Each row comes from the steps of one path. Every step used is in the known rows, and no mark comes twice. Write the path behind each row, first mark first.
Known rows
pano/fakose/setul/lonu: [-1.06 -0.67 -0.20  0.88  1.75  2.02  1.88 -2.51  0.78 -2.70  0.95 -0.58
  1.29 -1.19  0.15 -0.18  2.22  0.68 -2.17 -2.57 -0.61  3.68  1.56  2.27
  1.17  2.55]
lonu/dipu/kefel: [-0.74 -0.22  1.15  1.21 -0.12 -1.60  0.19  1.30 -1.72  2.04 -2.74 -2.03
  3.76 -0.33 -1.78  2.24  0.65  1.12 -1.09 -0.32 -1.57  0.72 -1.08  1.64
  2.56 -1.32]
pano/fakose/setul/lonu/dipu/kefel: [-1.81 -1.17  0.61  2.62  0.83  1.31  1.44 -0.52 -0.04 -0.24 -2.34 -2.32
  5.29 -1.49 -0.95  1.39  2.33  1.50 -2.78 -2.51 -1.96  4.48  0.68  2.75
  3.64  2.31]
setul/fakose: [-0.55 -1.09 -1.11 -1.37 -0.52 -0.71  1.19 -1.87 -2.32 -0.79  1.21 -1.08
 -0.03 -0.33 -0.32 -0.31  0.12 -0.73 -0.34 -0.20 -0.14 -0.94  0.27  1.82
 -0.38 -2.40]
ritar/lonu/dipu: [-1.49 -1.09 -1.52  2.06 -0.35 -1.74 -0.11  0.53  0.18  1.92 -2.11 -0.16
  2.07  1.58 -2.01  2.41  3.25 -0.02 -0.96  0.25  0.26  0.49 -1.20  0.45
  2.47 -2.71]
pano/fakose/ritar/lonu: [ 0.71 -2.20 -0.02 -0.05  1.60 -1.27  2.41 -1.92  1.39  0.55 -0.02  0.38
  0.97  0.55 -1.34  2.47  3.24 -1.49 -2.14 -0.59 -0.88 -1.06 -1.02  1.59
  0.43 -3.03]
lonu/gebov/fakose/pano: [ 0.78  1.14  0.26  0.43  2.11  0.98  1.81 -2.55 -1.04 -1.46  0.54  0.19
 -5.80 -0.61  1.72  2.00 -1.55 -1.94 -0.17  2.03 -1.03  2.29 -3.51 -0.42
 -1.95 -4.25]
kefel/dipu: [ 0.15  0.96  0.26  0.12  0.52 -1.54  1.01 -0.43 -1.56 -1.53 -0.48 -0.58
  0.43 -0.60 -1.59  1.82 -0.35 -0.59 -1.81 -0.69 -1.40  0.31 -1.52  0.69
  0.45 -1.34]
pano/fakose/setul/lonu/gebov: [-1.28  0.83 -1.59  0.75  2.50  1.80  2.14 -3.38  1.29 -3.63  1.11 -0.77
 -0.11 -0.76  0.15  0.37  1.64 -0.47 -1.38  0.38 -1.77  4.72  1.86  0.61
  1.50  2.46]
fakose/gebov/lonu/setul: [-0.70 -0.41 -0.78  0.50 -0.79 -1.02  1.20 -1.29  1.21 -3.74  2.02  1.21
 -0.45  1.18 -0.36  2.28 -1.04  0.14  1.62  0.74  0.51  4.73  1.68  0.69
  1.44 -1.34]
pano/fakose/setul/lonu/ritar: [-1.21 -0.90 -2.31  0.51  3.13  1.21  2.58 -2.57  0.12 -1.85  1.74 -1.29
  0.91 -2.80  0.41 -0.97  2.13  0.08 -3.54 -0.98 -1.16  3.64  2.45  1.39
  0.12  2.91]
setul/fakose/gebov/lonu: [-0.62 -2.40 -0.16 -0.26 -1.29  0.32  1.87 -1.36 -1.80 -3.99  3.19  0.10
 -0.03 -0.80 -0.29  0.93 -1.03 -1.22  0.59  0.72  1.15  1.28 -0.29  1.63
  0.64 -2.15]
gebov/fakose/setul: [-0.02  2.11 -0.25  1.36  1.69  1.10  1.56 -0.10 -0.75 -2.33  0.74 -0.85
 -3.62 -0.55  0.87 -1.25  1.17  0.88 -0.36 -1.37  0.73  3.21 -0.69  2.41
 -1.27 -1.77]
kefel/dipu/lonu/setul/fakose/pano: [-2.32 -0.60 -1.49 -0.57 -1.08 -0.67  0.98 -3.18 -0.77 -0.98  0.01 -0.49
  0.49  2.04  0.63  2.46 -1.07 -3.06 -0.45 -0.08 -4.43  2.28 -2.58 -0.01
  1.51 -4.30]
gebov/lonu: [ 1.22  0.31 -0.35  1.19  0.02 -0.23  0.65 -0.08  0.27 -2.79  1.10  0.08
  0.42 -0.33 -0.71  1.69  0.75 -0.33 -0.98  0.48  0.12  1.56 -0.20  0.37
  1.26 -1.55]
fakose/gebov/lonu/ritar/zeki: [ 1.10 -0.69 -2.18 -1.23  2.54 -0.12  2.60  1.24  0.00 -0.85  4.23  0.33
  0.08 -2.59 -1.04  0.90 -0.54 -1.24 -1.75  1.20  0.26  1.70  2.51 -0.37
 -1.21 -1.70]
setul/lonu/gebov/fakose/ritar/zeki: [ 2.27  3.01 -1.51 -1.03  2.68  0.01  3.01 -1.37  1.23 -2.48  1.11  1.15
 -4.27  0.29 -0.52  0.82 -0.04 -2.22 -0.84  1.08 -1.67  1.66  1.48 -1.51
 -4.21 -4.27]
pano/fakose/gebov/lonu/setul: [-0.42 -2.61 -0.41  0.58 -0.07 -0.52  2.58 -2.55  1.28 -2.94  2.18  1.48
  1.71 -0.59 -0.11  2.70 -1.22  0.26  0.74  0.50 -0.36  5.12  1.48  1.70
  2.54 -0.27]
kefel/dipu/lonu: [-0.03  0.78  0.09  0.41 -0.17 -1.49  0.42 -0.28 -1.11 -1.24 -1.18 -0.36
  2.00  1.28 -1.40  1.62  0.21 -1.38 -1.99 -0.32 -3.81  0.15 -2.25 -0.69
  1.44 -2.17]
pano/fakose/gebov: [-0.09 -3.70  1.89 -0.98  1.53  0.18  2.47 -2.13 -1.38 -0.92  1.62  0.68
  1.41 -1.68 -0.39  1.08 -0.72  0.45 -1.11 -0.81 -0.12  0.91 -0.27  2.49
  0.58  0.51]
ritar/zeki: [ 1.35  0.56 -1.45 -2.05  1.87 -0.44  0.96  0.71  0.28  1.25  1.63  0.29
  0.05 -0.72 -1.38 -0.11  0.77 -0.13 -1.65 -1.35 -0.45 -0.76  1.73  0.67
 -1.18 -2.06]
fakose/setul/lonu/gebov: [-1.52  2.63 -2.03  0.93  1.54  1.70  0.89 -1.95  0.72 -4.32  1.35 -1.28
 -2.12  0.68  0.16 -0.38  1.43 -0.68 -0.45  0.73 -1.26  4.36  1.77 -0.51
  0.39  1.36]
lonu/setul/fakose: [-1.89 -0.15 -2.93 -1.27 -1.15 -1.59  1.05 -2.89 -0.61 -0.87  0.96 -0.31
 -0.37  0.89 -0.30 -0.01 -0.74 -0.42  1.65 -0.32 -0.87  1.37  1.77  1.55
  0.38 -2.74]
dipu/kefel: [ 0.47  0.24  0.80 -0.53  0.08 -0.88  0.64 -0.02 -1.54  0.29 -0.71 -1.95
  1.26 -1.06 -1.49  1.06 -0.07  0.57 -1.41 -1.03 -1.77 -0.10 -1.40  1.95
  0.99 -2.18]
gebov/fakose/ritar: [ 1.89  1.30  1.52  0.15  1.58 -1.45  2.35 -1.09 -0.80 -1.62 -0.16  0.39
 -3.86  0.75  0.21  0.73  0.02 -0.80 -0.72 -0.31  0.00 -0.08 -1.47  1.35
 -3.27 -3.74]

Write each row's path
[-2.32  1.03 -0.49  2.31  0.49  0.84  0.19 -0.12  0.41 -1.88 -1.16 -0.99
  1.52  1.24 -0.43  0.42  2.97  0.61 -1.62 -1.56  0.30  4.23  1.87  1.14
  1.66  2.53]	fakose/setul/lonu/dipu
[-0.99 -1.36 -1.82  0.04  1.06 -2.54  2.45 -3.14  2.88  0.44 -0.06  0.63
  0.57  1.93 -1.15  3.16  2.47 -0.77 -0.09 -0.67 -1.52  1.55  0.74  1.44
  1.01 -3.49]	pano/fakose/ritar/lonu/setul
[-2.14  0.37 -2.83 -0.41 -1.83 -2.26  1.01 -2.41 -0.80 -1.49 -0.51 -0.69
  2.33  2.03 -0.76  1.24 -0.90 -1.74  0.35  0.22 -4.41  1.85 -0.60  0.07
  1.84 -3.83]	kefel/dipu/lonu/setul/fakose
[-1.34 -2.79  1.16  1.32 -1.98  0.19  1.46  0.15 -2.83 -1.47 -0.05 -1.88
  3.95 -1.16 -1.12  2.85 -0.83 -0.19  0.03  0.92 -0.21  2.24 -1.17  2.16
  3.36 -2.45]	setul/fakose/gebov/lonu/dipu/kefel
[ 0.66 -3.41  1.48  0.56  0.69  0.68  2.53 -1.77 -0.08 -3.14  2.34  1.11
  2.15 -2.07 -0.28  2.40 -0.39 -0.13 -0.81  0.16  0.33  2.55 -0.20  1.80
  2.04  0.14]	pano/fakose/gebov/lonu
[ 0.41 -0.14  0.90  2.82 -1.07 -0.88  0.29  1.83 -0.70 -0.02 -2.02 -1.66
  4.34 -0.92 -1.82  3.27  0.74  0.54 -1.39  0.66 -1.33  2.46 -0.65  0.45
  3.80 -1.87]	gebov/lonu/dipu/kefel
[-0.88 -0.20 -3.24  0.61 -1.81 -1.00  1.14 -2.04  0.38 -3.02  1.70 -0.07
  0.20  0.43 -0.20  1.19 -0.50 -0.75  1.61  0.89 -0.31  3.23  1.91  0.89
  1.62 -3.24]	gebov/lonu/setul/fakose
[ 0.46  2.62 -4.22  0.34  3.68  1.35  2.92  0.38  0.42 -1.17  2.14 -0.54
 -3.00 -2.73  0.38 -2.01  1.44 -0.15 -2.68 -1.48 -0.25  4.00  2.49  0.79
 -3.65 -1.61]	gebov/fakose/setul/lonu/ritar/zeki
[-0.89 -2.29  0.20 -1.23  0.34  1.21  1.33 -2.55 -2.29 -0.27  1.87 -0.81
 -1.67 -0.41  1.11  0.63 -0.32 -2.01 -1.02 -0.47 -0.09 -0.74 -2.18  1.90
 -0.98 -3.02]	setul/fakose/pano
[-0.16 -0.02 -1.79 -0.45  1.06 -1.68  0.63  0.02 -1.04  0.78  0.76 -0.97
  1.06  0.21 -0.50  0.12  1.12 -0.99 -2.41  1.46 -3.15 -0.50 -0.01 -1.20
 -0.33 -1.29]	dipu/lonu/ritar
[ 0.22 -1.98 -3.35 -2.10  1.44  0.42  3.17 -0.07 -1.59 -1.08  4.96 -0.44
  0.18 -3.14 -0.62  0.05 -0.72 -2.09 -1.10  1.61  0.15  0.54  2.51  0.26
 -1.55 -3.06]	setul/fakose/gebov/lonu/ritar/zeki
[-0.92  0.77 -2.65  0.47  0.55 -0.75  0.48 -1.89  0.34 -0.52  0.17 -0.40
 -1.71  1.10 -1.52  1.95  1.63 -1.41  0.07  2.54 -1.32  0.38 -0.92 -1.24
  1.26 -3.89]	ritar/lonu/gebov
[-0.39  1.31 -1.35 -0.02  1.40 -1.69  1.51 -1.87  1.23 -1.26  0.22 -0.19
 -2.71  2.50 -1.34  2.80  2.32 -2.54 -0.25  2.33 -1.35 -0.67 -0.75 -1.31
 -0.43 -4.50]	fakose/ritar/lonu/gebov
[-0.22  1.41 -1.52  0.44  0.37  0.20  0.88 -2.52  0.30 -3.29  0.45  0.06
 -1.33  0.32 -0.71  0.72  0.12 -1.09 -0.48  1.55 -1.80  2.09  0.98 -1.17
 -0.04 -0.32]	setul/lonu/gebov
[ 0.96  3.05  0.57  0.73  1.44 -1.66  2.35 -1.58 -0.73 -3.03 -1.44 -0.15
 -2.46  2.11 -0.37  2.69 -0.94 -3.20 -0.79  2.68 -4.81  1.18 -3.15 -2.20
 -1.25 -5.24]	kefel/dipu/lonu/gebov/fakose/ritar
[-1.19 -2.77 -0.18 -1.93 -0.25 -0.11  1.68 -2.31 -2.95 -2.15  2.72 -0.19
 -0.60 -0.37 -0.12 -0.54 -1.15 -0.87  0.35 -0.38  0.72 -0.56 -0.06  2.59
 -0.62 -1.71]	setul/fakose/gebov
[-1.36 -0.65 -0.56  2.25 -0.95 -1.74  0.17  1.28 -0.49  2.75 -3.30 -1.91
  3.78  0.57 -2.84  3.05  2.61  0.58 -1.29 -0.16 -1.23  0.40 -2.26  1.37
  3.55 -3.91]	ritar/lonu/dipu/kefel
[-0.38 -1.71  2.61  2.19 -1.06 -0.48  0.95  1.47 -1.27 -1.24 -0.95 -0.97
  3.97 -0.58 -1.44  3.66 -0.36  0.53 -0.65  0.66 -0.08  3.29 -1.21  1.51
  3.60 -1.24]	fakose/gebov/lonu/dipu/kefel
[-1.62 -2.98  0.15  0.97 -1.66 -0.10  1.33 -0.33 -2.06 -2.25  0.96  0.01
  2.60 -0.09 -0.50  2.05 -0.20 -0.85  0.22  1.53  1.29  2.20  0.10  1.55
  2.14 -1.20]	setul/fakose/gebov/lonu/dipu
[-2.01 -1.53 -1.45 -1.08 -1.13 -0.01  0.55 -3.26 -0.20  0.16  0.75  0.00
 -0.60  2.69  1.34  1.16 -0.33 -2.12  0.74 -0.10 -3.08  1.48 -1.16  0.39
  0.83 -3.98]	dipu/lonu/setul/fakose/pano
[-1.12 -1.43 -1.71  0.33 -0.93  0.53  1.40 -3.34  0.30 -2.17  2.29 -0.02
 -1.50  0.38  1.31  2.51 -0.69 -1.98  0.77  0.58 -0.42  3.51 -0.40  0.91
  1.01 -3.89]	gebov/lonu/setul/fakose/pano
[-0.70 -1.45  1.72  1.91 -0.63 -0.58  0.68  0.77 -0.40 -2.06  0.10  0.31
  2.13  0.24 -1.07  2.82  0.28  0.04 -0.43  1.21  1.27  3.13  0.07  0.66
  2.41 -0.08]	fakose/gebov/lonu/dipu
[ 2.42  3.22 -1.26 -1.50  3.59 -0.60  2.91 -0.58  0.43 -0.55  1.24  0.55
 -4.56  0.23 -0.50  0.92 -0.50 -1.92 -0.44  1.94 -1.74  0.29  0.61 -1.18
 -3.80 -5.32]	lonu/gebov/fakose/ritar/zeki
[-1.09  1.01 -1.71 -0.39 -0.59 -2.02 -0.29 -0.91  1.36 -0.53 -0.82  0.41
  0.91  2.98 -0.43  1.05  0.40 -0.01  0.73 -0.14 -3.11  2.25  0.84 -0.63
  1.50 -2.21]	dipu/lonu/setul
[-0.20  1.02 -2.32  1.27 -0.75 -1.53  0.61 -0.93  1.88 -2.79  0.85  0.25
 -0.12  1.02 -0.56  2.14  0.03  0.21  0.91  0.73 -0.61  3.86  1.71 -0.06
  1.92 -2.10]	gebov/lonu/setul
[-0.64 -0.02  0.70  1.81 -1.20 -0.70  0.11 -0.16 -0.71  0.10 -3.04 -1.29
  3.90  0.11 -1.78  1.97  0.67  0.84 -1.74 -0.94 -1.63  2.16 -0.27  1.01
  2.20 -0.24]	setul/lonu/dipu/kefel
[-0.53  0.89 -1.71 -0.11  1.35 -2.13  1.14 -0.19 -1.57 -0.27 -0.07 -1.35
  2.02 -0.38 -1.20  1.39  0.24 -1.79 -3.12  1.41 -4.29  0.37 -1.36 -1.49
  0.52 -1.79]	kefel/dipu/lonu/ritar
[ 0.73  2.05 -0.84  0.41  1.40 -0.57  1.60 -1.47 -1.10 -1.97  0.15 -0.01
 -4.14 -0.60  0.17  0.41 -1.34 -0.50  0.58  2.43 -0.98  1.90 -1.43 -0.38
 -1.36 -3.41]	lonu/gebov/fakose
[ 0.10 -1.29 -0.60  0.39  1.18 -0.55  2.04 -0.27 -1.09 -2.77  3.02 -0.20
 -0.18 -2.12 -0.34  1.44 -0.58 -0.81 -1.28  1.94  0.47  2.14  0.92  0.01
 -0.20 -0.52]	fakose/gebov/lonu/ritar
[ 0.25  1.74  0.72  1.24  1.31  0.73  1.78 -2.20 -1.10 -2.00 -1.01  0.05
 -3.32  0.59  0.93  3.17 -1.76 -3.17 -1.45  2.36 -4.60  2.67 -5.95 -1.95
 -0.39 -5.43]	kefel/dipu/lonu/gebov/fakose/pano
[-1.19 -0.14 -2.62 -0.76  0.37 -1.36  2.17 -3.00 -0.18 -1.46  1.24 -0.74
 -2.35  2.09 -0.79  1.74  1.92 -3.63  0.32  2.95 -1.37 -1.70 -0.79 -0.55
 -0.54 -5.65]	setul/fakose/ritar/lonu/gebov
